Each row was made from one small tree. The marks that hang from a mark follow it in brackets, in the order of their numbers. Every link used is in the known rows. Write each row's tree.
Known rows:
J_724{J_755{J_847{J_234{J_416}}}}: 12.0  5.1  -8.3  -1.6  22.1  -9.4  -0.4  -9.5  -8.3  14.3  7.4  2.6  20.3  -55.7  4.5  -12.6  -19.2  -16.8  -15.9  9.1  5.0  -21.5  -10.4
J_847{J_234{J_416{J_580}}}: -2.2  2.6  12.3  -5.0  0.2  -19.7  -7.1  -6.2  3.3  -5.6  17.2  3.4  17.2  -36.9  10.7  -14.3  -3.7  -21.9  -18.3  8.8  -3.4  -3.3  1.1
J_724{J_755{J_847{J_234{J_416{J_580{J_695}}}}}}: 13.4  9.1  1.6  -7.1  14.6  -26.3  -1.7  -17.2  -17.0  -0.2  12.9  2.9  20.1  -36.3  10.5  -21.4  -6.6  -13.6  -7.0  -1.8  7.2  -21.5  -1.2
J_416{J_580 J_847}: -7.1  -5.2  0.2  14.4  -10.0  -14.2  -26.4  6.4  -3.5  -13.4  22.2  5.4  15.0  -38.9  6.7  4.0  6.1  -5.1  -8.8  -2.2  -2.7  -11.3  -9.5
J_234{J_416{J_580}}: -9.3  -7.0  15.0  1.0  -14.1  -14.7  -10.2  -7.5  -3.0  -13.0  19.9  0.5  14.8  -30.1  3.9  -10.5  -12.4  -18.3  -7.8  6.4  -5.7  -0.6  -6.2
J_755{J_847}: 9.7  -12.8  -15.7  16.8  0.6  3.5  -13.2  -5.5  -12.1  1.9  8.6  0.5  21.0  -57.0  8.0  -0.3  6.6  -4.1  -14.2  25.3  4.6  -26.0  -28.0
J_755{J_724 J_847{J_234{J_416{J_336 J_580}}}}: 16.2  19.4  7.6  -0.6  9.0  -13.3  -11.3  -9.4  -2.5  4.9  21.9  -11.1  11.5  -45.0  0.3  -5.8  7.9  -18.0  -5.9  4.3  -4.8  -2.0  -18.8
J_580{J_416{J_336 J_847{J_234}} J_695}: 18.5  -3.4  -29.4  -3.6  17.8  -15.3  3.9  8.7  -5.9  -13.1  15.4  -8.1  18.3  -39.7  -7.4  17.8  15.3  -10.1  -2.3  -6.5  14.5  -21.3  5.1
J_847{J_234{J_416{J_336 J_580}}}: 4.1  12.2  9.5  -15.3  1.5  -20.2  -3.0  -0.2  -1.1  -5.2  26.3  0.9  11.7  -32.6  -7.9  -4.6  -0.7  -24.2  -15.6  0.0  -1.0  -2.8  2.8
J_724{J_755{J_847}}: 4.0  -1.2  -14.1  11.8  12.6  -5.4  -13.4  -3.7  -17.9  5.8  7.0  4.1  22.8  -55.2  3.6  -3.8  -8.2  -6.2  -13.8  13.4  10.5  -28.7  -24.1
J_695{J_336 J_580}: 0.5  -7.9  -6.6  14.9  9.0  -5.0  8.2  10.1  1.0  -5.3  15.0  7.8  34.2  -44.9  0.9  -11.2  5.3  1.5  -11.2  30.4  -0.1  -11.9  -1.9
J_416{J_234 J_336 J_580{J_695}}: 13.0  4.4  6.3  -21.0  -2.0  -24.5  -4.0  1.3  -8.1  -11.8  33.2  -3.9  15.5  -29.4  4.7  3.8  26.9  -16.8  -21.7  0.8  12.8  -1.9  -7.4
J_724{J_755{J_847{J_234}}}: 11.6  9.1  -17.4  5.5  27.5  -8.0  -10.6  -2.4  -10.6  12.1  4.7  5.9  23.9  -62.1  11.3  -5.8  3.0  -8.4  -25.0  18.3  12.1  -30.3  -18.9
J_416{J_580}: -10.4  -3.5  10.3  8.1  -7.9  -12.7  -20.2  0.0  -6.2  -14.7  16.6  4.4  20.4  -38.0  8.6  -3.1  11.1  -10.9  -15.8  14.0  2.8  -10.4  -14.3
J_847{J_234{J_416{J_336 J_580{J_695}}}}: 12.3  6.0  8.4  -19.9  2.7  -25.1  4.9  -6.1  -7.8  -13.4  28.1  -4.3  16.0  -25.9  -2.0  -5.6  8.2  -21.6  -13.5  -3.7  1.7  -6.0  10.0
J_416{J_580 J_847{J_234}}: 0.0  6.9  -3.2  7.6  5.3  -16.6  -21.4  7.3  3.4  -5.5  19.2  9.2  16.8  -45.1  12.6  -0.6  17.1  -8.0  -19.8  1.8  0.8  -13.6  -2.9
J_724{J_755{J_847{J_234{J_416{J_336 J_580}}}}}: 8.4  21.1  -1.2  -14.3  12.9  -23.6  -10.2  -5.1  -13.8  4.2  21.4  3.6  12.0  -39.9  -13.6  -8.8  -11.8  -21.0  -8.4  -9.8  6.1  -17.4  -4.5
J_580{J_416{J_234} J_695{J_336}}: 16.7  -14.5  -20.2  -4.3  14.1  -13.9  25.5  5.6  -3.2  -10.5  8.9  -6.6  26.3  -41.1  3.5  0.5  1.8  -8.7  -7.1  17.7  18.0  -6.0  2.3
J_724{J_755}: -9.6  1.0  -1.9  8.6  13.5  -9.9  -10.7  4.9  -8.8  -2.4  8.3  1.2  21.0  -49.1  4.5  2.2  -6.8  -10.3  -22.7  15.8  9.8  -19.2  -14.2
J_580{J_234 J_416{J_336} J_695}: 24.7  -9.6  -29.3  9.1  8.0  -9.5  12.5  3.1  -17.7  -14.4  11.4  -19.7  24.4  -38.5  -12.0  11.6  5.7  -10.1  -2.6  8.5  25.0  -12.5  -5.4
J_695{J_336 J_580{J_234 J_416{J_847}}}: 17.9  -11.6  -37.1  35.7  9.7  -4.2  9.7  18.5  1.8  -6.1  8.2  0.6  35.6  -44.7  -8.8  -5.1  -12.1  8.7  11.9  8.4  10.5  -7.1  6.6
J_234{J_416{J_336}}: 5.7  -6.5  0.8  -5.5  -2.9  -6.0  1.9  0.2  -5.0  -5.4  23.2  -6.0  13.3  -37.6  -13.3  5.4  -16.1  -20.3  -8.8  8.4  -1.5  -4.2  -7.1

Which tree is each row?
22.6  -7.0  -16.8  15.7  -2.7  -5.8  0.4  7.9  1.9  0.6  30.8  -3.0  22.1  -36.7  -15.1  -2.2  -13.2  -7.2  1.0  -5.3  0.5  3.8  0.6 | J_695{J_580{J_234{J_416{J_336 J_847}}}}
8.5  -7.2  -23.6  -3.5  5.6  -11.7  -4.3  16.9  1.3  -3.9  23.6  -4.8  11.0  -39.1  -10.1  21.4  1.5  -16.4  -9.1  -6.8  13.0  -2.8  -6.9 | J_580{J_416{J_234 J_336 J_847}}
39.8  -19.2  -24.8  20.0  2.2  -6.6  26.8  0.2  -4.2  -2.0  16.2  -7.4  21.2  -42.9  -11.5  -4.3  -29.1  1.3  6.5  -3.1  6.3  -1.4  16.6 | J_580{J_234{J_416{J_847}} J_695{J_336}}
27.0  15.3  6.6  -6.0  12.2  -18.0  -2.5  -15.0  -10.6  1.1  24.2  -15.4  14.9  -36.5  5.1  -5.7  15.6  -15.5  -5.3  1.1  -0.5  -5.3  -15.2 | J_755{J_724 J_847{J_234{J_416{J_336 J_580{J_695}}}}}
18.8  -12.7  -25.0  -9.1  8.6  -15.8  3.4  11.0  -3.9  -11.5  24.1  -9.0  15.0  -35.6  -6.6  21.4  11.0  -12.8  -4.5  -13.3  16.3  -6.8  -2.8 | J_580{J_416{J_234 J_336 J_847} J_695}
7.6  -10.3  8.4  -1.6  -3.8  -21.3  15.3  -6.0  -9.7  -16.1  18.9  -1.6  21.2  -24.9  -6.2  -13.2  -16.0  -8.9  3.4  4.3  -0.2  -4.8  13.2 | J_234{J_416{J_580{J_695{J_336}}}}
9.3  3.2  -26.7  2.2  15.4  -10.2  -4.0  15.0  1.5  -6.1  15.6  -3.7  17.2  -46.7  -10.1  20.4  7.3  -12.9  -6.5  -2.9  8.7  -17.5  -0.5 | J_580{J_416{J_336 J_847{J_234}}}
26.0  -7.0  -19.9  12.5  -4.6  -2.5  2.1  7.7  0.0  1.7  25.4  -9.2  11.5  -41.3  -17.0  6.2  -25.5  -12.5  -4.5  -9.1  5.4  1.3  1.1 | J_580{J_234{J_416{J_336 J_847}}}
18.6  8.8  -8.6  21.3  22.5  2.8  -11.2  -5.6  -0.2  13.1  6.1  -9.7  22.7  -66.7  22.2  -3.2  22.2  -7.7  -20.2  33.2  1.7  -13.6  -33.1 | J_755{J_724 J_847{J_234}}
20.8  -8.6  -33.1  9.7  23.7  -12.1  19.7  9.4  -1.8  -9.9  5.8  -2.8  27.6  -47.4  -4.2  7.4  0.2  0.3  3.1  4.1  10.1  -21.2  16.6 | J_580{J_416{J_847{J_234}} J_695{J_336}}
4.8  -14.5  -19.1  5.9  4.4  -8.1  -7.6  11.7  6.1  -4.2  15.5  -2.5  16.9  -45.8  8.0  12.3  0.7  -11.9  -9.1  2.0  10.9  -4.2  -11.2 | J_580{J_416{J_234 J_847}}
1.7  -3.2  3.8  -2.7  -13.5  -17.3  -15.4  4.6  -3.7  -11.0  32.6  -0.3  8.6  -26.3  -17.6  7.5  -16.1  -16.0  -0.1  -21.1  -6.3  -0.2  1.7 | J_234{J_416{J_336 J_580 J_847}}
6.8  -5.2  10.7  -9.9  -3.1  -22.8  -7.0  -4.2  -5.5  -12.3  23.7  1.1  18.3  -33.9  22.0  -6.7  25.2  -13.7  -23.1  11.6  11.3  -0.7  -11.2 | J_416{J_234 J_580{J_695}}
10.9  -16.5  -20.2  10.0  11.3  -10.1  20.1  2.7  -11.1  -19.0  3.0  -7.5  28.7  -39.6  -5.2  3.3  -4.9  -3.9  3.3  17.9  13.1  -18.9  3.6 | J_580{J_416 J_695{J_336}}
18.5  0.4  -3.9  -11.3  -3.1  -23.3  -11.3  8.1  -6.6  -12.0  38.8  -0.6  12.1  -28.2  -1.3  9.9  23.2  -10.9  -16.1  -15.6  10.0  -3.1  -4.2 | J_416{J_234 J_336 J_580{J_695} J_847}
13.5  -8.6  -25.7  8.0  16.7  -13.1  2.8  3.7  -1.9  -12.2  5.8  -3.6  23.0  -45.4  9.8  9.4  12.1  -7.7  -5.2  3.8  10.9  -22.8  -0.1 | J_580{J_416{J_847{J_234}} J_695}
15.6  9.8  -8.1  -6.0  8.1  -24.7  -9.5  6.3  -7.9  -12.5  28.2  0.9  15.8  -33.4  -2.9  7.2  25.4  -8.6  -15.4  -12.0  8.4  -17.8  4.6 | J_416{J_336 J_580{J_695} J_847{J_234}}
2.3  12.1  2.2  -2.9  11.6  -21.5  -11.6  -11.4  -9.4  4.6  12.7  6.3  16.4  -43.0  7.7  -19.9  -11.3  -15.9  -11.1  -1.6  3.3  -19.0  -6.8 | J_724{J_755{J_847{J_234{J_416{J_580}}}}}
5.0  -8.0  -21.7  0.0  5.8  -12.8  -5.3  17.3  7.4  -5.8  28.6  2.3  24.0  -35.2  -4.0  11.8  14.2  -9.5  -3.2  -2.5  7.1  -1.8  -6.0 | J_695{J_580{J_416{J_234 J_336 J_847}}}
32.9  -9.3  -11.9  1.0  -0.9  -8.1  17.8  -4.4  -11.2  -6.5  22.6  -16.3  18.1  -35.4  -11.9  -1.7  -10.2  -17.0  -5.4  4.1  11.8  -1.8  0.2 | J_580{J_234{J_416{J_336}} J_695}
14.3  -6.0  -34.6  24.2  4.5  -7.9  -5.9  16.1  -1.8  -8.6  18.7  -4.8  29.1  -39.6  -16.7  8.6  3.3  -2.8  5.9  -1.5  13.7  -7.7  -5.0 | J_695{J_580{J_234 J_416{J_336 J_847}}}
5.7  0.5  5.0  -6.2  -3.8  -20.4  -8.8  0.2  -17.6  -21.8  25.6  -5.0  18.6  -29.1  -4.3  6.0  20.9  -12.1  -13.4  0.2  8.2  -15.5  -4.8 | J_416{J_336 J_580{J_695}}
5.5  -4.1  12.3  -12.7  -8.8  -23.6  0.1  -7.3  -14.9  -20.2  29.1  -8.2  14.7  -20.9  -9.6  -0.8  -1.9  -20.1  -4.2  -6.3  1.8  -5.4  3.3 | J_234{J_416{J_336 J_580{J_695}}}
2.9  -3.7  -25.0  12.9  13.4  -7.3  -6.8  9.5  4.5  -5.8  5.1  0.0  19.1  -50.2  5.7  10.3  4.5  -9.3  -8.1  7.5  7.0  -18.5  -3.1 | J_580{J_416{J_847{J_234}}}
26.3  1.4  -18.5  12.5  -5.4  -17.2  -9.7  6.6  -14.5  -12.0  30.2  -7.8  16.9  -33.4  -8.7  6.2  14.2  -3.3  -4.4  -15.1  13.3  -7.6  1.0 | J_416{J_336 J_580{J_234 J_695} J_847}
15.3  -3.4  -14.0  -4.6  3.4  -7.0  -9.5  15.7  3.2  2.8  31.7  0.2  9.1  -46.3  -3.0  16.9  9.0  -12.9  -24.3  -2.6  8.6  -2.6  -8.7 | J_416{J_234 J_336 J_847}
10.1  -4.9  4.7  -5.0  -12.4  -23.5  -6.9  -1.3  -10.0  -16.2  34.8  -6.0  10.4  -19.1  -12.4  5.7  -5.4  -12.6  4.3  -24.5  -3.9  -6.6  8.4 | J_234{J_416{J_336 J_580{J_695} J_847}}
-4.6  -10.7  -9.2  2.5  9.2  -13.9  -0.3  6.1  9.2  -8.1  15.0  3.0  30.4  -38.6  16.5  -5.7  14.4  -12.8  -14.1  24.4  9.5  0.0  -16.6 | J_695{J_580{J_416{J_234}}}
-3.3  -0.2  12.8  -7.9  -12.5  -17.8  -8.8  -0.9  -6.4  -12.8  29.1  -3.2  12.1  -26.4  -15.1  -0.6  -9.7  -21.5  -7.1  -3.0  -3.4  -2.0  -2.2 | J_234{J_416{J_336 J_580}}
